Known rows, with every way that one mark hangs from another:
(z_42 (z_744 z_509 (z_619 (z_566 z_717)))): [-0.77  1.06  1.96 -0.16  1.01  1.62  0.06 -1.08  5.39 -1.96 -0.84  0.80
  0.02 -0.95 -1.84  1.23 -2.17  3.81 -0.39 -1.00 -0.67 -1.53  0.58 -5.72]
(z_619 (z_566 z_571) (z_744 z_42)): [ 1.59  1.78 -0.40 -0.30  2.48  1.48 -1.56 -0.85  1.91  1.10 -1.38  0.88
 -0.08 -2.97 -0.11  0.32 -1.57  2.27 -1.46  0.16  0.27 -0.07  2.05  0.68]
(z_571 z_167 (z_566 z_717)): [ 0.24 -0.01  0.72 -0.38 -1.36 -0.76 -2.59  1.72  0.46  1.45  0.30  2.54
  1.17  0.90 -0.37 -0.22 -1.90  0.31  1.28  1.24  0.92 -0.76  0.56 -2.78]
(z_42 (z_744 z_509 (z_619 (z_566 z_571)))): [ 0.07  1.57  1.99  0.78  2.41  1.20  1.08  0.10  4.16 -2.71 -0.97 -0.19
 -0.32 -1.25 -1.99  0.79 -2.00  3.49 -2.27 -1.08 -0.43 -3.02  0.44 -4.06]
(z_509 (z_744 z_42 z_619)): [-0.26  3.03  1.40  0.98 -1.08  0.81 -0.22 -0.43  0.91  0.32 -1.39 -1.93
  0.25 -0.46 -0.47  0.75  0.52  3.66 -2.16  1.57  1.31  1.98  0.74  0.17]
(z_571 z_167 (z_566 (z_619 z_744) z_717)): [-1.05  0.85 -0.47  0.34 -0.96 -0.73 -2.45  1.92  1.56  2.67  1.14  2.87
  1.63 -1.23  0.52  0.00 -3.09  0.78  1.63  1.59  1.30 -0.83  2.26 -3.20]
(z_566 (z_571 z_167) z_717): [ 1.70  0.05 -0.49 -1.40  0.63 -0.95 -1.99  1.06 -0.30 -0.51 -0.99  1.37
  0.36  2.07 -1.58 -1.17 -2.74 -0.90 -0.68  1.45 -0.68 -1.52  1.09 -1.71]
(z_717 (z_566 (z_571 z_167) z_619)): [ 0.96 -0.16  0.28  0.72 -0.54  0.28  1.05  2.14 -1.08  0.57  1.03 -0.51
  0.36  0.16  0.53 -0.47 -2.04  0.20 -2.29  2.25 -0.35  0.12  0.78 -1.76]
(z_744 z_509 (z_619 z_566)): [-0.77  0.79  2.98 -0.08  0.70  1.50  0.45 -1.05  3.87 -0.57 -1.14 -0.48
  0.01 -1.85 -0.48  1.59 -1.49  2.91 -1.30 -0.62  0.78  0.15 -0.28 -2.29]
(z_566 z_571): [ 1.23  0.25 -0.29 -0.07  1.20 -0.28 -0.77  0.63 -0.16 -0.60 -0.41 -0.11
 -0.07  0.92 -1.53 -0.23 -0.55 -0.88 -1.31 -0.16 -0.27 -1.27  0.82  0.43]
(z_744 z_509 z_619): [-1.23  0.88  1.71  0.32 -0.33  0.21  0.12 -0.16  2.05 -1.17 -1.34 -1.25
  0.80  0.28 -0.60  0.78 -1.08  2.16 -0.58  0.36  0.35 -0.32 -0.24 -1.96]
(z_619 z_744): [-0.20  1.11 -0.96  0.25  0.73  0.24 -1.52  0.35  0.76  0.53  0.38  1.18
  0.15 -1.38  0.36 -0.76 -0.26  0.99  0.92 -0.03  0.27 -0.25  0.86 -0.16]
(z_571 z_566): [-0.53  0.21  1.11  0.36 -1.03 -0.32 -1.71  1.28  0.82  1.31  0.43  0.71
  0.96  0.00 -0.20  0.62  0.23  0.48  0.36  0.01  1.17 -0.43  0.37 -0.44]
(z_571 z_167 (z_566 z_619 z_717)): [-0.91 -0.41  0.40 -0.01 -1.59 -0.72 -0.70  1.87  0.72  1.46  0.57  1.73
  1.33  0.38  0.01  0.41 -2.63  0.11  0.88  1.55  0.97 -0.16  1.31 -2.96]
(z_717 (z_566 z_571 (z_619 z_744))): [ 1.12  1.00 -0.59  1.25  0.95  0.86 -0.85  1.42  1.37  0.53  1.41 -0.44
  0.13 -1.99  0.00 -0.21 -1.40  0.75 -1.56  0.56 -0.21 -0.25  1.96 -0.89]
(z_566 z_571 (z_619 z_744)): [ 0.06  1.11 -1.27  0.81  1.64 -0.14 -0.73  0.80  0.98  0.29  0.52 -0.11
  0.20 -1.27 -0.41  0.10 -1.73 -0.09 -0.80  0.29  0.15 -1.56  2.69 -0.09]
(z_509 (z_744 z_42 (z_619 (z_566 z_717)))): [ 0.88  2.62  2.28 -0.36 -0.07  1.33 -1.32 -2.10  3.31  0.80 -1.71 -0.28
  0.05 -1.87 -1.03  2.01 -0.53  3.69 -2.28  0.94  1.06  2.27  0.87 -1.97]
(z_566 z_619): [-1.05 -0.03 -0.39  0.53 -0.82  0.15  2.06  0.00 -0.04  0.38  0.75 -0.72
  0.09 -0.75  0.43  0.81 -0.96 -0.31 -0.13  0.13  0.06  0.13  0.65 -0.41]
(z_717 z_566): [ 0.94 -0.28  0.93  0.52 -0.70  0.84 -0.14  0.46 -0.20  0.48  0.42 -0.22
  0.31 -0.60  0.21 -0.47  0.52  0.96 -0.99  0.72 -0.08  1.17 -0.65 -0.93]
(z_571 z_167 (z_566 (z_619 z_744))): [-1.80  1.20 -0.17  1.13 -0.89 -0.34 -0.90  2.56  0.38  2.92  1.55  1.86
  1.02 -1.65  1.68  0.11 -2.15  1.51  1.53  2.10  1.30 -0.62  1.94 -1.72]
(z_571 (z_566 (z_619 (z_744 z_509)) z_717)): [-1.23  0.59 -0.28 -0.07 -1.08 -0.20 -2.60  0.74  4.21  0.89  0.57  1.26
  1.10 -0.25 -1.10  0.86 -3.31  1.94  1.92 -0.38  0.82 -0.92  1.24 -3.57]

Rows:
[-0.37  1.97 -0.56 -0.02  0.10  1.09 -0.43 -0.37  2.02  0.14 -1.54 -0.27
  0.14 -0.42  0.26 -0.48 -2.08  4.20  1.31  0.50  0.46  1.45  0.68 -0.54] => (z_619 (z_744 z_42 z_509))
[-0.15  1.88  3.07  0.29  0.47  1.20 -0.54 -0.60  2.61  0.28  0.52 -0.14
 -0.72 -1.98  0.10  1.41  0.92  2.32 -2.25  0.37  1.11  0.79 -0.37 -1.62] => (z_509 (z_744 (z_619 z_566)))
[ 0.46  0.74 -1.61 -0.28  1.03 -0.43 -1.61  1.37  1.03  0.90 -0.06  1.38
  0.91 -0.19 -0.56 -0.96 -3.87 -0.34  0.04  1.61 -0.29 -1.54  3.04 -2.07] => (z_566 (z_571 z_167) (z_619 z_744) z_717)
[-1.49  1.24  2.40  0.71  1.13  1.85  1.60 -0.70  4.24 -1.64 -0.24  0.39
 -0.25 -1.70 -0.63  1.21 -1.36  4.04 -0.70 -0.82 -0.17 -1.89 -0.14 -4.43] => (z_42 (z_744 z_509 (z_619 z_566)))
[ 1.74  0.99 -0.56 -1.07  2.31  0.50 -3.35  0.24  1.85  0.86 -0.56  3.09
 -0.60 -1.82 -0.52 -1.00 -3.38  0.58 -0.05  0.56 -0.28 -1.82  1.93 -2.54] => (z_619 (z_566 (z_571 z_167) z_717) z_744)
[-1.30  1.65 -0.98  0.77 -0.57  1.38  1.20 -0.67  2.62  0.32 -0.75 -1.16
  0.61 -1.09  0.23  0.78 -2.95  3.81  0.97  0.54  0.01  1.53  1.58 -0.96] => (z_566 (z_619 (z_744 z_42 z_509)))
[ 0.82 -0.20 -0.78 -0.70  0.09 -0.80 -0.22  1.23 -0.26  0.13 -0.39  0.67
  0.44  1.16 -1.45 -0.16 -3.77 -1.26 -1.03  1.37 -0.37 -1.12  1.98 -2.00] => (z_566 (z_571 z_167) z_619 z_717)
[-2.25  0.92  0.24  0.92 -1.27 -0.17 -0.29  2.14  2.31  1.50  1.26  1.48
  1.17 -0.80  1.01  0.00 -3.49  3.01  1.84  1.69  1.04 -0.56  1.01 -2.78] => (z_571 z_167 (z_566 (z_619 (z_744 z_509))))
[-1.76  0.80 -0.90  0.39 -0.23  0.31  0.69  0.21  2.49 -0.06  0.62 -0.39
  0.37 -1.06  0.07  0.23 -2.44  1.85  1.20  0.18  0.09  0.06  1.00 -1.64] => (z_566 (z_619 (z_744 z_509)))
[ 0.62  1.78  2.11 -0.36  1.28  1.68  0.12 -0.93  3.35 -0.70 -3.23 -1.44
  0.07 -1.20 -1.75  1.28 -2.77  3.81 -3.06 -0.11  0.66  0.42  0.82 -1.05] => (z_744 z_42 z_509 (z_619 (z_566 z_571)))
[-0.74  1.22 -1.51 -0.27 -0.76  0.85 -0.08 -1.09  3.60  0.55 -1.58 -0.33
  0.88 -0.57 -0.71  0.78 -4.13  3.30  1.30  0.69  0.13  1.44  2.18 -2.19] => (z_566 (z_619 (z_744 z_42 z_509)) z_717)
[ 0.94  1.89  0.07 -0.72  2.14  1.70 -1.10 -1.08  3.64  0.13 -1.84  0.27
 -0.67 -1.86 -0.39  0.24 -3.13  3.65 -0.62 -0.34  0.50  0.06  0.90 -0.75] => (z_619 (z_566 z_571) (z_744 z_42 z_509))
[-0.42 -0.37  0.15 -0.14 -1.25 -0.62 -1.39  0.51  1.68  0.96  0.72  0.66
  1.06 -0.07 -1.32  1.65 -1.69 -0.35  0.41  0.02  1.32 -0.20  1.29 -2.09] => (z_571 (z_566 z_619 z_717))
[-0.90  1.96 -1.59  0.98 -0.35  1.23  1.09 -0.67  0.72  1.56 -0.31 -1.04
  0.72 -2.08  0.87  0.84 -1.73  2.53  0.20  0.94  0.42  1.69  2.68  0.77] => (z_566 (z_619 (z_744 z_42)))
[ 1.00 -0.20  1.08 -0.97  2.01  0.41 -0.18  0.35  0.01  0.50 -0.40  1.22
 -0.81 -1.12  0.08 -0.20 -1.94  0.19 -1.67  0.67 -0.10 -0.90  0.55 -0.87] => (z_619 (z_566 (z_571 z_167)))
[-0.06  1.94 -1.47  0.41  0.63  0.55  0.83  0.12  2.40  0.01 -1.31 -1.63
  0.41 -0.43 -0.92  0.38 -3.44  3.01 -0.52  0.71  0.08  0.20  2.06 -0.23] => (z_566 z_571 (z_619 (z_744 z_42 z_509)))
[-1.63  1.76 -0.20  0.94 -1.37  0.88 -0.17  0.66  3.12  1.72 -0.09 -0.08
  1.22 -1.35  0.02  1.17 -2.92  3.99  1.11  0.79  1.55  1.14  1.65 -1.16] => (z_571 (z_566 (z_619 (z_744 z_42 z_509))))
[ 1.26  1.48 -0.87  1.40  0.24  1.42  0.07  0.79  1.04  1.10 -0.35 -1.39
  0.64 -1.82 -0.27 -0.08 -2.04  2.46 -1.92  1.29  0.11  1.22  2.77 -0.18] => (z_717 (z_566 z_571 (z_619 (z_744 z_42))))
[ 1.96 -0.50  0.69 -1.77  1.59  0.29 -1.69 -0.18  1.22  0.14 -1.15  2.12
 -0.51 -0.43 -0.93 -0.10 -2.77 -0.46 -1.16  0.49 -0.21 -1.05  0.81 -2.40] => (z_619 (z_566 (z_571 z_167) z_717))
[ 0.82  0.94 -1.64 -0.36  1.40 -0.37 -2.34  0.61  1.88  0.23 -0.28  0.68
  0.75 -0.54 -1.67  0.23 -3.02 -0.71 -0.34  0.30 -0.14 -2.03  3.16 -1.42] => (z_566 z_571 (z_619 z_744) z_717)
[ 1.90  1.02 -0.50 -1.35  2.97  0.87 -3.76 -0.91  3.21  0.32 -0.55  2.40
 -0.27 -1.96 -1.26  0.05 -1.90  0.33 -0.44 -0.78 -0.13 -1.57  1.75 -1.68] => (z_619 (z_566 z_571 z_717) z_744)
[ 1.16 -0.23  0.33  1.11 -0.06  0.47  0.95  1.17  0.07 -0.24  0.89 -1.43
  0.31 -0.53 -0.79  0.23 -1.12 -0.04 -2.48  0.77 -0.55  0.03  0.76 -0.40] => (z_717 (z_566 z_571 z_619))
[-1.63  1.70  1.13  1.13  0.13  0.58  1.44  0.35  2.97 -2.35 -0.37 -0.60
  0.35  0.24 -1.29  0.00 -0.92  3.51 -0.41 -0.47 -0.55 -1.88  0.44 -3.70] => (z_42 (z_744 z_509 z_619))
[ 0.89  1.41 -0.60 -0.90  1.64  1.95 -2.25 -1.97  3.27  1.74 -1.63  2.08
 -0.21 -3.04  0.04  0.67 -2.20  2.56  0.54  0.06  0.35  1.32  1.91 -1.54] => (z_619 (z_566 z_717) (z_744 z_42))
[ 0.48  0.85 -0.08  0.84  0.25  0.69 -0.28  1.12  2.68 -0.45  0.72 -0.58
  0.03 -0.41 -0.69 -0.59 -2.74  2.38 -1.00  0.51 -0.68 -0.53  0.84 -2.11] => (z_717 (z_566 z_571 (z_619 (z_744 z_509))))
[ 0.44  1.26 -0.10 -1.49  0.85  2.02 -1.74 -2.21  4.89  0.44 -1.94  1.36
  0.01 -2.09 -0.76  0.40 -3.11  3.96  1.05 -0.46  0.10  1.33  0.99 -2.50] => (z_619 (z_566 z_717) (z_744 z_42 z_509))
[-0.32  1.41  1.56  0.11  1.51  1.58 -0.19 -0.61  3.57 -1.03 -0.53  1.36
  0.22 -2.11 -1.38  1.05 -1.06  2.35 -1.21 -0.64 -0.22 -1.96  1.65 -4.63] => (z_42 (z_744 (z_619 (z_566 z_717))))
[-0.49  1.52 -0.07  1.25 -1.22  1.90  1.18 -0.37  2.41  0.86  0.15 -1.06
  0.93 -1.79  0.65  0.29 -2.57  4.92 -0.04  1.44 -0.03  2.55  1.06 -1.64] => (z_717 (z_566 (z_619 (z_744 z_42 z_509))))
[-0.15 -0.08 -0.30  0.28  0.28 -0.95  1.56  1.64 -1.14  0.35  0.11 -0.45
  0.12  0.47  0.27 -0.38 -2.84 -0.87 -1.25  1.82 -0.43 -1.20  1.27 -0.93] => (z_566 (z_571 z_167) z_619)
[ 2.11  0.08  0.98  0.32  0.20  0.10 -0.39  2.14 -1.52  0.24  0.22  0.35
  0.17  0.84  0.36 -1.62 -1.25  0.46 -1.92  1.99 -0.79 -0.24  0.00 -1.53] => (z_717 (z_566 (z_571 z_167)))
[-0.02  1.60 -0.63  1.37 -0.68  1.89  0.67 -0.03  0.96  1.71  0.34 -0.89
  0.96 -2.70  1.14  0.24 -1.18  3.52 -0.55  1.80  0.12  2.62  2.09 -0.50] => (z_717 (z_566 (z_619 (z_744 z_42))))
[ 1.49  0.90  1.72 -1.10  1.31  0.35 -1.93  0.04  1.66  0.35 -1.71  1.59
  0.24 -0.79 -1.05  0.84 -3.03  0.48 -2.65  0.89  0.21 -1.74  1.77 -2.77] => (z_744 (z_619 (z_566 (z_571 z_167) z_717)))
[-0.10  2.91  2.57  0.56 -0.06  1.85  0.14 -1.52  2.59  1.05 -1.14 -1.21
 -0.52 -2.45  0.31  1.80  0.48  4.24 -2.77  1.41  1.48  2.32  0.52 -0.56] => (z_509 (z_744 z_42 (z_619 z_566)))
[ 1.02  2.04  2.80  0.35  1.10  0.48 -0.95  0.75  1.34  0.41 -0.31  0.36
 -0.80 -1.35 -0.12 -0.06 -0.94  2.12 -2.97  1.71  0.86 -0.79  0.27 -1.78] => (z_509 (z_744 (z_619 (z_566 (z_571 z_167)))))
[-1.10  1.43  1.59  1.34  1.64  1.78  1.48 -0.37  2.58 -0.77  0.04  0.69
 -0.27 -2.75 -0.27  1.07  0.09  2.72 -1.19 -0.52 -0.38 -1.49  0.95 -3.06] => (z_42 (z_744 (z_619 z_566)))
